What can hang from each mark
kepuvil: kuruzut ruku
sades: kuruzut ruku
latoku: ruku
banup: ruku
ruku: banup bigopa sades
bigopa: kuruzut ruku
kuruzut: bigopa kepuvil sades

Each row was made from one small tree. The marks that hang from a mark follow it in brackets, in alphabetical order. Every link used is in the known rows. Write each row's tree.
In the rows, zero is written as 128.
Known rows
sades(ruku): [102 158 110 139 130 199 143 145 106 132 108 110 146 113 110 108 157  99
  92 144]
latoku(ruku(banup sades)): [ 60 145 168  92 183 116 134 149 146 119 139 168 128 133 146 111 159 113
 110 111]
ruku(bigopa(kuruzut)): [142 141 110 137 107 150 118 101 130 142 127 144 104 138  57 126 144 130
 129 153]
sades(ruku(banup)): [ 75 162 143 112 144 187 140 132 118 137  98 138 146 132 105  93 160  93
  70 133]
bigopa(kuruzut(kepuvil) ruku): [139 215 116  83  99 179 128 128 102 130 138 115 148 119 148  82 119 212
 144 100]
banup(ruku(bigopa sades)): [ 67 149 132  98 156 146 130 123 155 121 142 174 126 118  74 154 146  91
 126 151]
banup(ruku(bigopa(kuruzut) sades)): [ 96 148 133 106 138 121 138  87 143 137 161 166 101 130  72 141 156 100
 145 170]
ruku(banup bigopa(kuruzut(kepuvil)) sades): [117 160 156  71 136 121 105  87 113 151 152 171 117 139 115  95 140 145
 112 151]
bigopa(ruku(banup sades(kuruzut))): [ 83 206 181  77 180 148  89 124 135 126 101 219 141 111 136  99 114 107
 148  80]
kepuvil(kuruzut(bigopa) ruku(banup sades)): [ 65  95 194  54 146 102 151 154 103 155 158 141 110  84 145  92 147  74
 158 140]
bigopa(kuruzut ruku): [119 205 123 111 109 165 125 133 119 135 120 141 135 108 119 100 137 159
 141 114]
bigopa(kuruzut(kepuvil sades)): [118 157 107 111  82 161 123  82  91 129 136  97 138 169 143  47  94 198
 170 121]
kepuvil(ruku): [ 97 155 106 102 143 176 140 150 122 137 135 122 121 111 149  95 148 123
 127 112]
latoku(ruku(bigopa)): [115 138 106 136 130 173 128 159 160 111 153 154 113 144  44 143 147 134
 118 117]
latoku(ruku(bigopa sades(kuruzut))): [124 141 127 126 163 144  93 120 155 114 170 189  96 135  79 148 120 110
 166 109]
sades(kuruzut(kepuvil) ruku): [154 169 111 115 138 226 115 106 100 124 139 109 147 124 138  83 108 149
 145 109]
sades(kuruzut(bigopa kepuvil) ruku(banup)): [136 154 168  72 142 198 123 107  87 137 126 103 165 135 121  58 102 123
 138 115]
banup(ruku): [ 77 143 127 112 151 174 163 126 154 109 128 114 154 130 108 119 140 131
 134 118]
ruku(banup bigopa sades(kuruzut(kepuvil))): [123 155 164  73 168 153  79  85 131 129 133 199 126 147 106 106 102 124
 139 106]
bigopa(kuruzut): [131 138 122 134 121 142 140 101 114 137 119 120 132 133 122  97 151 148
 138 145]
ruku(bigopa): [111 137 119 130 127 173 115 137 143 129 114 156 129 136  49 139 141 123
 107 138]
sades(kuruzut): [135 138 131 135 153 174 111 101 136 118 108 137 141 133 118 111 110 128
 166  98]
banup(ruku(sades)): [ 53 143 147  91 165 138 155 126 140 120 134 142 148 110 134 127 152 106
 132 137]

Write each row's tree
[128 176 120  93 110 195 135  88 106 151 148 139 118 152  75  87 152 136
  92 157] | sades(ruku(banup bigopa(kuruzut(kepuvil))))
[123 135 205  49 168 119  99 100  93 141 124 139 159 128 159  64  96 128
 160 107] | ruku(banup sades(kuruzut(bigopa kepuvil)))
[ 76 171 108  94 102 160 110  79 124 154 153 177  76 178  77  59 127 114
 157 131] | kepuvil(ruku(banup bigopa(kuruzut(sades))))
[ 84 209 108 115  76 166 113 120 113 124 110 145 130 146 109  72 105 165
 175 110] | bigopa(kuruzut(sades) ruku)
[ 79 107 132 100 145 131 148 149 121 136 170 140 100  66 164 121 151 101
 164 134] | kepuvil(kuruzut ruku(sades))
[140 160 105 102 114 179 159  81 139 124 171 115 127 152  79 113 130 175
 155 141] | banup(ruku(bigopa(kuruzut(kepuvil))))
[110 153 178  67 182 141 101  89 119 125 129 163 147 138 177  76 110 141
 147  93] | ruku(banup sades(kuruzut(kepuvil)))
[117 165 121  78 127 139 139  84 133 132 186 140 116 131 109 123 144 146
 153 157] | banup(ruku(bigopa(kuruzut(kepuvil)) sades))
[ 69 115 147  78 151 134 131 132 140 145 172 195  79 101  97 133 152  73
 136 137] | kepuvil(kuruzut ruku(banup bigopa sades))
[ 65 170 130 123 101 177 135  80  97 145 117 136 119 176 102  51 137 109
 130 139] | bigopa(kuruzut(sades(ruku(banup))))
[ 44 115 127  94 118 170 150 119 132 123 144 142 105 142 128  66 121 118
 180 101] | kepuvil(kuruzut(sades) ruku(banup))
[ 95 147 180  96 190 124 101  86 134 131 107 191 134 131 145  98 121  90
 146 108] | ruku(banup sades(kuruzut))
[ 73 142 154 101 170 123 114 148 159 126 153 197 104 144  78 136 149  97
  97 120] | latoku(ruku(banup bigopa sades))
[115 146 128 118 134 139 131 106 151 135 159 165  96 171  52 116 159 139
 121 126] | latoku(ruku(banup bigopa(kuruzut)))
[131 159  87 113 112 161 122 110 125 161 161 147  79 131  91 108 154 120
 146 148] | kepuvil(ruku(bigopa(kuruzut)))
[ 64 114  99 120  96 181 146 134 125 116 161 117 101 128 127  86 112 134
 199 108] | kepuvil(kuruzut(sades) ruku)
[119 161 131  80 161 172 112  87 148 110 168 166 132 132 101 132 102 137
 179 119] | banup(ruku(bigopa sades(kuruzut(kepuvil))))
[ 59 212 141  93  98 159 117 101 122 130 102 169 134 166 108  50 112 156
 154  94] | bigopa(kuruzut(sades) ruku(banup))
[ 68 145 173  92 161 127 101 121 142 141 109 200 121 129  74 128 147  86
  86 146] | ruku(banup bigopa sades)
[ 95 167 143  67 148 114 115  93 120 178 168 194  75 127 117  97 169  84
 132 153] | kepuvil(ruku(banup bigopa(kuruzut) sades))
[110 109  97 118 109 186 144 150 144 131 168 143  86 103  66 141 149 112
 158 132] | kepuvil(kuruzut ruku(bigopa))
[130 171 114  60 132 129 135 110  82 156 188 116 105 103 214  69 143 157
 154 138] | bigopa(kuruzut(kepuvil(ruku(sades))))
[104 169 118  54 147 188 123 133 129 149 152 156 113 141 111  79 132 143
 107 105] | kuruzut(kepuvil(ruku(banup bigopa)))
